Every row comes from one small tree of marks. The marks that hang from a mark follow it in brackets, in the order of their numbers. Every link used is in the known rows. Which tree was each row made from?
Known rows
J851[J394[J486]]: [2, -12, -33, 19, -7, -18, 21, 12, 11, 15, 5, 8, 16, -5, 15, 9, -1, 11, -10, -3, 9]
J394[J851]: [13, 20, -33, 8, 2, -29, 15, 6, 6, 12, 27, 21, 7, -5, 8, 2, 7, 7, -9, -7, -4]
J509[J394[J486 J851[J843]]]: [-4, 15, -34, 10, -15, -25, 35, 19, 4, 10, 28, 20, 21, 6, 21, 11, 23, -2, -9, 7, 17]
J843[J509[J394[J486[J541[J567]] J851]]]: [38, 27, -28, 24, 8, -11, 26, 4, 12, 11, 19, 21, 36, -15, 33, 0, 21, -7, -14, 14, -18]
J541[J567[J930]]: [1, 9, -23, 13, 34, -10, -2, 2, 5, 7, 25, 8, 13, -11, 7, -25, -25, -3, -7, -8, -43]
J509[J394[J486[J292 J541 J843] J851]]: [17, 42, -41, 13, -21, 4, 30, -1, 17, 21, -21, 23, 28, -15, 30, -23, -4, -30, -16, -2, 26]
J486[J394 J541 J843]: [-20, 33, -35, 17, -4, -3, -14, -2, 26, 18, -25, 17, 21, -18, 1, -15, -9, -23, -19, -15, 5]
J486[J292 J541 J843]: [-1, 21, -37, 11, -4, 15, 2, -5, 20, 21, -29, 19, 17, -8, 18, -37, -21, -36, -14, -8, 6]
J486[J394]: [-12, 23, -27, 8, -1, -19, -17, 2, 14, 11, 0, 10, 13, -14, 3, -7, 4, 1, -13, -9, 6]
J851[J843[J509]]: [-27, -12, -27, 19, 7, -6, 15, 13, 7, 8, 21, 19, 17, 7, 7, -14, 23, 3, -8, 15, -10]
J394[J486[J541 J843] J509 J851]: [10, 18, -41, 23, -13, -12, 38, -1, 20, 20, -1, 32, 27, -36, 19, 6, -2, -13, -19, -8, -3]
J394[J486]: [1, -1, -29, 15, -2, -11, 14, 6, 13, 11, 11, 7, 10, -17, 18, 10, 0, -5, -11, -7, -10]
J851[J843]: [-26, -6, -30, 9, 2, -15, 10, 15, 8, 11, 19, 15, 10, 11, 8, -2, 8, -7, -8, 1, -4]
J567[J541]: [8, 8, -24, 4, 4, -17, -9, 13, 11, 8, 16, 17, 2, 11, 7, 0, -7, -8, -2, -6, -24]
J394[J486[J292 J541] J509 J851]: [41, 15, -38, 11, -12, -6, 33, -3, 12, 23, -1, 31, 24, -38, 42, -16, -7, -5, -16, -7, 15]
J509[J394[J486[J541[J567]] J851[J843]]]: [22, 25, -35, 14, 1, -20, 32, 13, 10, 13, 22, 25, 31, 4, 36, 11, 11, -19, -13, 8, -1]
J843[J509]: [-7, -3, -23, 19, 10, -7, 5, 7, 10, 7, 19, 13, 15, -6, 6, -14, 16, 5, -9, 8, -19]
J509[J394]: [-9, 13, -22, -1, -6, -21, 0, 13, 12, 9, 20, 4, 13, 12, 17, 0, 11, -7, -4, 5, -8]
J930[J567]: [-8, 3, -31, 4, 4, -8, -2, 1, 5, 11, 12, 5, 0, 6, 17, -15, -7, 2, -14, 4, -26]
J486[J843[J509]]: [-27, 3, -29, 25, 1, 3, 8, 1, 15, 10, 4, 16, 17, -7, -8, -19, 13, -6, -12, 8, -19]
J394[J486[J541[J567]] J851[J843[J509]]]: [24, 9, -36, 33, 17, -2, 37, 6, 9, 12, 21, 33, 32, -14, 26, -2, 16, -5, -17, 11, -14]
J509[J394[J851]]: [8, 31, -29, 0, -10, -32, 14, 12, 7, 10, 29, 15, 14, 10, 16, 1, 20, 2, -6, 3, 3]
J394[J486[J541[J567]] J851[J843]]: [25, 15, -40, 22, 13, -15, 32, 7, 10, 15, 17, 28, 25, -7, 29, 10, 1, -16, -17, -2, -5]
J509[J394[J486[J541[J567] J843] J851]]: [17, 42, -36, 18, -2, -10, 26, -2, 18, 15, 3, 21, 31, -10, 23, 6, 0, -28, -16, 1, -12]

Which tree is each row?
[-1, 16, -38, 34, -6, -1, 35, -2, 11, 11, 8, 25, 22, -26, -2, -6, 20, 1, -17, 5, -6]	J394[J486[J843[J509]] J851]
[0, 3, -30, 18, -10, 17, 26, 12, 12, 15, -9, 18, 35, -4, 42, -33, 14, -21, -11, 20, 18]	J851[J843[J509[J394[J486[J292 J541]]]]]
[-9, -4, -38, 40, -6, 3, 29, 9, 21, 19, -19, 19, 33, -17, 8, -12, 2, -4, -17, 6, 3]	J851[J394[J486[J541 J843[J509]]]]
[-16, 1, -34, 15, -22, 12, 20, -9, 15, 18, -16, 18, 21, -32, 15, -25, -9, -16, -14, 3, 1]	J394[J486[J292 J843] J509]
[9, 8, -35, 19, -4, 16, 17, -16, 19, 20, -21, 23, 32, -35, 29, -25, -22, -35, -18, 3, -17]	J394[J486[J292 J541[J567] J843] J509]
[28, 40, -36, 3, -10, -13, 1, -4, 14, 24, -12, 33, 28, -35, 28, -35, -5, 0, -19, -8, 29]	J486[J292 J394[J509 J851] J541]
[33, 11, -36, 16, -6, -21, 34, 6, 15, 19, 14, 29, 23, -35, 33, 12, 3, -1, -15, -9, -3]	J394[J486[J541] J509 J851]
[13, 2, -39, 18, -9, -20, 44, 13, 12, 18, 19, 35, 27, -20, 32, 10, 8, -3, -14, -2, 7]	J394[J486[J541] J509 J851[J843]]
[26, 11, -36, 8, -15, -11, 34, -2, 6, 18, 9, 26, 19, -36, 30, -15, 1, 8, -13, 0, 11]	J394[J486[J292] J509 J851]
[-32, -4, -22, 13, -2, -8, 15, 21, 7, 6, 26, 14, 25, 21, 13, -16, 33, 1, -6, 25, -4]	J851[J843[J509[J394]]]
[-17, 38, -36, 27, -5, -7, 4, -5, 14, 12, -2, 28, 24, -24, -16, -22, 23, 9, -19, 3, 9]	J486[J394[J851] J843[J509]]
[18, 25, -42, 32, -7, 18, 34, -7, 14, 20, -22, 32, 29, -35, 21, -36, 0, -17, -21, 1, 15]	J394[J486[J292 J541 J843[J509]] J851]
[7, 21, -36, 6, -19, -11, 35, 9, 2, 14, 12, 21, 23, 2, 32, -18, 16, -8, -9, 11, 33]	J509[J394[J486[J292] J851[J843]]]
[0, 0, -36, 29, 0, -9, 43, 12, 4, 9, 25, 28, 23, -11, 12, 0, 29, 12, -14, 11, 5]	J394[J486 J851[J843[J509]]]
[-8, -1, -35, 7, -7, -30, 30, 14, 4, 13, 35, 34, 18, 0, 12, -1, 19, 12, -9, 5, 2]	J394[J509 J851[J843]]
[3, 16, -32, 24, 16, 25, 1, -12, 17, 17, -18, 23, 29, -12, 14, -50, -10, -30, -17, 11, -20]	J486[J292 J541[J567] J843[J509]]
[-4, 34, -40, 5, -8, -12, 4, 2, 3, 17, -2, 30, 20, -8, 11, -34, 8, 2, -15, -1, 45]	J486[J292 J394[J851[J843]]]
[7, 0, -40, 9, -17, -8, 42, 4, 2, 17, 13, 33, 23, -22, 29, -16, 6, 3, -12, 7, 21]	J394[J486[J292] J509 J851[J843]]
[-4, 12, -39, 20, -17, -17, 37, -4, 13, 15, 11, 27, 20, -31, 6, 7, 6, 2, -16, -3, -4]	J394[J486[J843] J509 J851]
[-17, 45, -39, 14, -9, -18, -1, -5, 15, 14, -3, 25, 16, -19, -13, -10, 8, -3, -18, -11, 16]	J486[J394[J851] J843]
[3, 29, -32, 5, -10, -31, 2, 2, 11, 15, 19, 26, 21, -26, 8, -5, 14, 20, -15, -5, 7]	J486[J394[J509 J851]]
[50, 19, -37, 13, 2, -3, 29, -10, 10, 21, 4, 30, 30, -38, 44, -18, -12, -10, -16, -1, -5]	J394[J486[J292 J541[J567]] J509 J851]
[21, 29, -39, 8, -17, -6, 35, 12, 9, 20, 0, 26, 29, -2, 44, -19, 6, -21, -13, 5, 37]	J509[J394[J486[J292 J541] J851[J843]]]
[-7, 4, -33, 20, 6, -17, 28, 15, 2, 10, 32, 31, 19, 5, 5, -13, 30, 14, -10, 13, 1]	J394[J851[J843[J509]]]
[-15, -3, -27, 16, -13, 12, 25, 12, 6, 9, 4, 15, 29, 2, 29, -32, 21, -7, -9, 27, 16]	J851[J843[J509[J394[J486[J292]]]]]
[8, 35, -39, 19, 1, 2, 8, 4, 10, 19, -11, 38, 32, -16, 19, -47, 15, 1, -19, 6, 40]	J486[J292 J394[J851[J843[J509]]] J541]
[-13, -26, -37, 13, -19, -6, 35, 12, 5, 21, -1, 21, 28, -7, 27, -23, -2, 10, -11, 12, 28]	J851[J394[J486[J292] J509] J843]
[-10, 16, -27, 0, -12, -6, -12, -7, 12, 17, -9, 17, 21, -29, 16, -37, -4, 2, -13, 0, 14]	J486[J292 J394[J509]]
[-25, -23, -32, 25, 3, -13, 22, 23, 6, 13, 18, 20, 24, 17, 4, -18, 22, 20, -8, 19, 9]	J851[J394 J843[J509]]
